What can hang from each mark:
rekeg: fero fupi pazog turi
turi: nipa rekeg
katag: fero turi
nipa: fero fupi turi
fupi: katag nipa rekeg
fero: katag nipa rekeg
pazog: rekeg
tekel: katag nipa rekeg

Each row was made from one small tree. The marks that hang from a mark follow it in brackets, in alphabetical order. Every link used is in the known rows. Write each row's tree.
In the rows, zero is written as 128.
Known rows:
nipa(fero turi(rekeg)): [152 126 133 148 116 158 139  87 116 102 115 172 132 173  91 129 137 144
 131 126 155 182 131 144  92 113 127 114  67 131 135 114 118  85 107 108
  94]
tekel(katag rekeg(fupi turi(nipa))): [149 120 217 189 173 157 108  94 167 128 165 120 160 220 133 160 153 104
 128 128 111 139 119 190 151 136 162  86  97 136 139 116  82 107 121  93
 140]
tekel(nipa(fero)): [159 120 135 127 149 120 117  80 122 132 144 162 145 171 100 136 153 112
 130 109 136 171 152 180 152 116 138 121  90 131 124 122  87  89 136 126
 100]
fero(katag(turi) rekeg(fupi pazog)): [168 112 136 194 177 153 119 140 109 107 147 182 162 157 116 166 157 139
 183 108 105 171 120 173 137 142 164 144 129 150  94 121  91  90 192 139
 163]
katag(fero turi(nipa)): [143 164 131 185 138 141 125  94 107 106 176 117 144 163  85 144 189  96
 179 138 151 202 130 165 132 122 129 136 103 128 107  97  80  88 125 120
  97]
nipa(fero(rekeg) turi): [164 121 136 158 134 158 155  92 102 116 134 171 139 162 109 132 139 142
 136 126 156 162 130 151 108 107 122 124  87 149  94  97 117  70 133 132
 110]
tekel(katag nipa): [192 107 164 128 168 135 114  90 160 146 196 169 169 182  93 154 149 111
 117  99 129 152 153 197 171 119 166  93  93 143 159 121  75  77 156 116
 105]
turi(rekeg(fero(katag) pazog)): [153 131 155 141 161 130  90 115 108 112 127 154 145 208 107 158 130 134
 166 127 133 214 122 164 131 151 179 114  87 141 160 139 142  92 156 122
 115]
fupi(katag rekeg(fero)): [195 110 157 119 154 135  76  95  82 150 211 151 144 172 142 131 118 137
 146 169 153 194 160 171 124 118 181  78  99 178 151 142 117 103 147 127
 117]
katag(fero(rekeg) turi(nipa(fupi))): [145 167 140 185 142 155 134 101  96 109 184 106 144 168  85 142 201 112
 175 117 146 188 138 167 123 116 131 143 129 138 107  87 102  82 131 137
 101]
fupi(nipa rekeg(turi)): [211 127 178 114 156  98 114  80 125 144 192 109 174 170 153 146 148 132
 170 134 125 200 160 187 111 140 177 116  95 158 110 113  82 113 110 120
 134]
fero(rekeg): [172 124 169 150 166 129 127 107  99 127 159 134 153 177 126 130 135 126
 160 121 137 187 157 184 136 119 140 136 111 182  92 101 111  85 149 149
 122]
rekeg(turi): [186 139 165 156 161  95 109 100 121 145 138 104 148 176 130 126 149 102
 154 130 127 191 153 182 127 159 145 132  87 149 101 108  87  99 138 110
 137]
katag(fero(rekeg(fupi turi))): [153 152 148 149 168 131 142  92  97 130 153 115 145 176 134 142 161 111
 147 133 126 172 159 193 140 128 132 156 101 150  91  82 101  93 140 147
  94]
fupi(nipa(turi)): [196 119 176 144 162 124 138  57 140 114 172 145 177 145 104 157 147 135
 176 124 147 174 146 186  96 127 171 125  87 154 111 116  96  98 122 134
 109]
fupi(katag rekeg(turi)): [217 110 168 126 142 126  84 100 106 156 197 137 144 163 143 125 137 136
 144 147 132 200 175 170 114 136 169 107  99 173 133 127  91 116 136 109
 135]
pazog(rekeg(fero(nipa) fupi turi)): [150 134 133 172 183 103 102  91 101 143 149 146 129 198 136 119 139 129
 164 150  93 140 126 183 127 172 143  89  88 138 125 154 134  79 143  94
 173]
katag(fero(nipa rekeg(pazog))): [159 142 127 150 167 133 128  85 113 104 153 136 146 183 137 176 171 127
 170 131 131 185 155 168 160 136 140 168 122 128  95  92 128  84 159 143
 105]
pazog(rekeg(fero)): [158 129 141 149 170 109 101  91  91 140 176 142 136 195 120 119 135 123
 166 158 127 172 136 181 125 155 151  84  82 169 117 146 140  74 143 111
 149]
pazog(rekeg(fupi(katag) turi)): [167 121 153 173 163 117 106  85 112 146 162 154 140 171 118 109 149 131
 155 132  88 152 155 188 106 162 146 106  84 168 118 151 107  98 133  92
 161]
pazog(rekeg(fero(nipa(fupi)) turi)): [174 135 138 156 179  97  94  93 102 148 162 124 122 204 130 124 154 127
 168 144 107 158 137 176 121 180 151  96  97 140 122 142 152  74 143  95
 172]
turi(rekeg(fupi pazog)): [120 143 161 164 143 143 101  90 132  90 117 165 172 193  98 146 136 139
 160 108 112 197 137 171 125 144 158 117  84 150 161 146 103 106 129 116
 110]
pazog(rekeg): [168 123 145 152 156 116 106  81 113 130 171 143 142 182 113 122 148 128
 169 138 120 179 153 177 118 151 142 102  86 172 104 140 115  87 132 102
 153]
turi(nipa): [145 141 173 169 149 132 115  61 118 124 147 109 146 183  92 147 154 113
 184 116 150 202 135 159 113 116 130  98 101 159 122 121  94  92 132 111
 119]
pazog(rekeg(fero turi(nipa))): [161 138 159 163 170  99 106  92  91 162 166 123 125 203 115 117 148 119
 172 143 116 172 120 174 115 169 141  83  83 159 119 140 138  70 139  95
 162]
pazog(rekeg(fero(nipa) fupi(katag))): [148 115 132 166 180 126  93  79  98 130 168 175 131 184 126 124 132 139
 165 154 105 142 139 184 123 147 154  83  97 153 140 167 144  85 146 102
 154]
katag(turi): [169 142 136 186 145 123 102 117 118 103 168 142 160 154 100 122 154 104
 170 140 145 196 140 174 137 137 144 123  95 147 108 122  73  95 134 116
 134]
turi(nipa(fero fupi) rekeg): [115 153 169 150 115 154 113  61 113 101 113 104 124 214  73 133 169 135
 157  84 144 215 138 148  79 103 132 103 111 133 169 122 138 101  93 100
  90]
fero(rekeg(pazog)): [166 130 170 164 164 129 122 106 109 117 152 151 174 182 123 151 144 133
 171 112 126 191 141 173 148 143 151 140 111 178  95 111 114  78 167 151
 134]
katag(fero(rekeg)): [160 144 145 135 162 135 138  89  97 124 166 115 144 178 129 147 162 112
 153 138 145 190 165 185 144 117 136 157 105 158  88  80 113  88 140 155
  85]
fero(katag(turi(rekeg(pazog))) nipa): [192 102 104 170 167 136  85 127 139  87 128 167 122 168 109 178 163 140
 194 120 120 196 135 150 134 150 161 148 130  93 127 130 112 104 172  92
 160]

Which tree is each row?
[174 114 156 130 153 143 115  81 141 131 160 176 147 159  65 147 144 141
 142  99 138 162 147 171 127 130 145 104  74 140 156 129  84  81 139 124
 100]
tekel(nipa(turi(rekeg)))
[159 159 182 191 150 114 101  72 135 131 131 104 170 194 101 165 186 116
 184  92 117 194 120 152 118 184 160 119 105 139 123 125 103  86 156 106
 156]
rekeg(pazog turi(nipa(fupi)))
[188 109 141 161 174 144 132  96 123 108 147 162 136 166 121 157 142 158
 175 119 134 156 147 156 129 127 127 135 122 138 105 107 127  72 161 129
 141]
fero(nipa(turi) rekeg)
[157 138 178 161 138 154  89  48 120 124 176 109 153 185  91 157 177 135
 180 103 146 197 147 149  94 122 163  82 124 161 153 133 108 100 137 111
 130]
turi(nipa(fupi(katag rekeg(pazog))))
[150 143 159 193 158 127 107  81 126 124 137 161 177 162 124 155 164 121
 153 119  93 164 138 182 136 175 171 141  90 140 126 137  86 107 162 120
 129]
rekeg(fupi(katag(fero)) pazog turi)
[143 147 140 147 165 143 140  83  97 117 159 124 150 174 130 147 157 114
 151 136 136 174 161 191 141 112 134 149 104 157  95  87 103  92 139 155
  85]
katag(fero(rekeg(fupi)))
[169 130 146 167 172 136 104  86 129  97 141 139 158 194 127 171 172 150
 182  95 115 168 154 159 141 149 156 143 154 134 116 118 146  81 171 135
 153]
fero(nipa(fupi) rekeg(pazog))
[137 138 142 170 141 125 138 101  99 119 111 156 155 186 138 128 147 123
 139 115 116 177 131 170 139 130 130 143  99 144  91 108 110  88 137 131
 125]
nipa(fero(rekeg(fupi pazog turi)))
[131 130 160 147 126 149 120  86 110 110 106 130 111 204  82 144 152 133
 165  99 141 225 127 146  92  99 126 118 101 130 150 119 127 105 111  95
  96]
turi(nipa(fero(katag)) rekeg)
[167 135 166 184 138 150 113 117 149 111 181 158 173 192  82 146 158 117
 150 110 130 191 120 167 143 128 162  98  97 143 163 124  89  80 138  93
 120]
tekel(katag(turi(nipa rekeg(pazog))))
[198 104 108 134 177 144  73  81 143 102 144 126 127 184 140 200 177 147
 190 115 131 179 156 147 118 144 177 117 149 106 128 125 123 110 176 101
 169]
fero(katag nipa(fupi(rekeg(pazog))))
[174 131 175 163 169 115 127  67 122 137 156 135 163 147 130 134 158 118
 151 125  99 157 164 211 108 139 172 151  96 144 121 121  87 124 123 123
 103]
rekeg(fupi(katag(fero) nipa) turi)
[134 119 202 188 170 155 103  69 161  86 149 153 189 186 128 183 155 130
 169 136 118 154 118 181 139 153 181 111  92 144 116 137  89 116 126 131
 141]
tekel(rekeg(fupi(nipa(turi)) pazog))
[120 140 162 176 139 143 138  70  99 120 126 129 137 190 104 136 151 121
 165 108 139 189 125 156 115  96 113 108 109 151 113 110 107  89 122 119
 110]
turi(nipa(fero(rekeg(fupi))))
[147 124 155 162 143 143 134  84  99 126 128 127 122 187 106 150 157 122
 173 109 146 201 128 151 109  98 123 120 118 146 102 105 115  90 141 116
 118]
turi(nipa(fero(katag rekeg)))
[149 117 196 153 170 152  74  71 169 112 167 138 171 203  99 186 186 123
 148  98 120 155 140 180 163 161 184 106 111 127 140 135  97 103 142 135
 139]
tekel(nipa(fupi) rekeg(pazog))
[162 126 116 137 143 144 106  72 114 109 120 109 125 186 122 150 179 116
 143 109 150 182 155 162  97 114 161 124 128 124 111 107 130 109 135 115
 122]
nipa(fero(katag) fupi)
[140 134 166 180 167 141 126  97 109 108 142 163 182 177 125 150 140 136
 166 110 112 169 138 180 146 139 149 129 110 175 105 123 101  85 165 151
 134]
fero(rekeg(fupi pazog))
[148 124 148 192 154 146 102  86 118 107 159 171 164 144 106 122 140 120
 154 135 121 162 154 190 120 120 156 112  99 159 136 147  74 115 138 119
 120]
rekeg(fupi(katag(turi)))
[173 141 187 163 165 122 129 100 101 146 151 100 142 188 117 129 159 124
 166  97 125 185 149 175 116 135 133 134 120 169 100  96 115  83 144 134
 136]
fero(rekeg(turi(nipa(fupi))))
[168 128 131 159 155 153  97  63 153  84 132 145 144 182  95 172 168 156
 176 106 137 164 147 143 104 150 157 114 117 110 156 132 135  89 143 105
 137]
fero(nipa(fupi turi(rekeg(pazog))))
[171 133 166 175 139 150 117 118 144 117 184 149 163 190  82 135 155 114
 145 113 136 189 126 174 137 117 156  96  97 144 162 119  87  84 130  91
 115]
tekel(katag(turi(nipa rekeg)))
[171 108 127 139 151 134 134 112  90 124 120 149 122 179 137 142 144 123
 143 124 141 192 144 165 127 103 136 149 116 145  79  95 123  95 152 130
 119]
nipa(fero(katag rekeg))
[156 145 144 147 139 130 125  84  98 123 126 101 138 197 129 119 174 121
 130  99 136 175 159 173 105 120 142 137 127 142 102  92 138  92 120 129
 120]
nipa(fero(rekeg(turi)) fupi)
[153 154 105 166 140 139 111 116 120  82 155 139 132 171  97 144 177 120
 167 141 133 203 148 167 143 133 135 162 106  99 133 107 108  98 119 110
  95]
katag(fero(nipa) turi(rekeg))
[200 121 171 129 146 137 122  64 142 114 200 161 201 156 124 181 151 160
 183 130 140 184 136 161 106 145 188  97  87 159 126 129  85  95 129 132
 135]
fupi(nipa(turi) rekeg(pazog))
[176 127 154 120 133 118 119  69 124 112 175 153 190 178 149 166 153 142
 169 132 132 207 142 167 126 130 180 119 100 152 113 125  97 107 114 127
 123]
fupi(nipa(fero) rekeg(pazog))
[147 140 145 169 179 106 106  93  93 153 156 142 138 196 130 112 136 122
 158 151  99 146 125 190 121 171 146  83  76 158 122 150 124  79 140 101
 166]
pazog(rekeg(fero fupi turi))
[193 113 151 155 158 138 112 116 157 137 208 180 172 168  79 144 160 107
 122 101 126 151 141 194 175 126 164  98  96 133 158 123  61  72 152 108
 116]
tekel(katag(turi) nipa)
[159 129 200 163 182 117  86 110 120 134 149 102 139 215 152 146 139  98
 148 165 135 175 122 187 153 160 167 105  85 139 109 116 120 104 129 123
 141]
tekel(rekeg(fero turi))
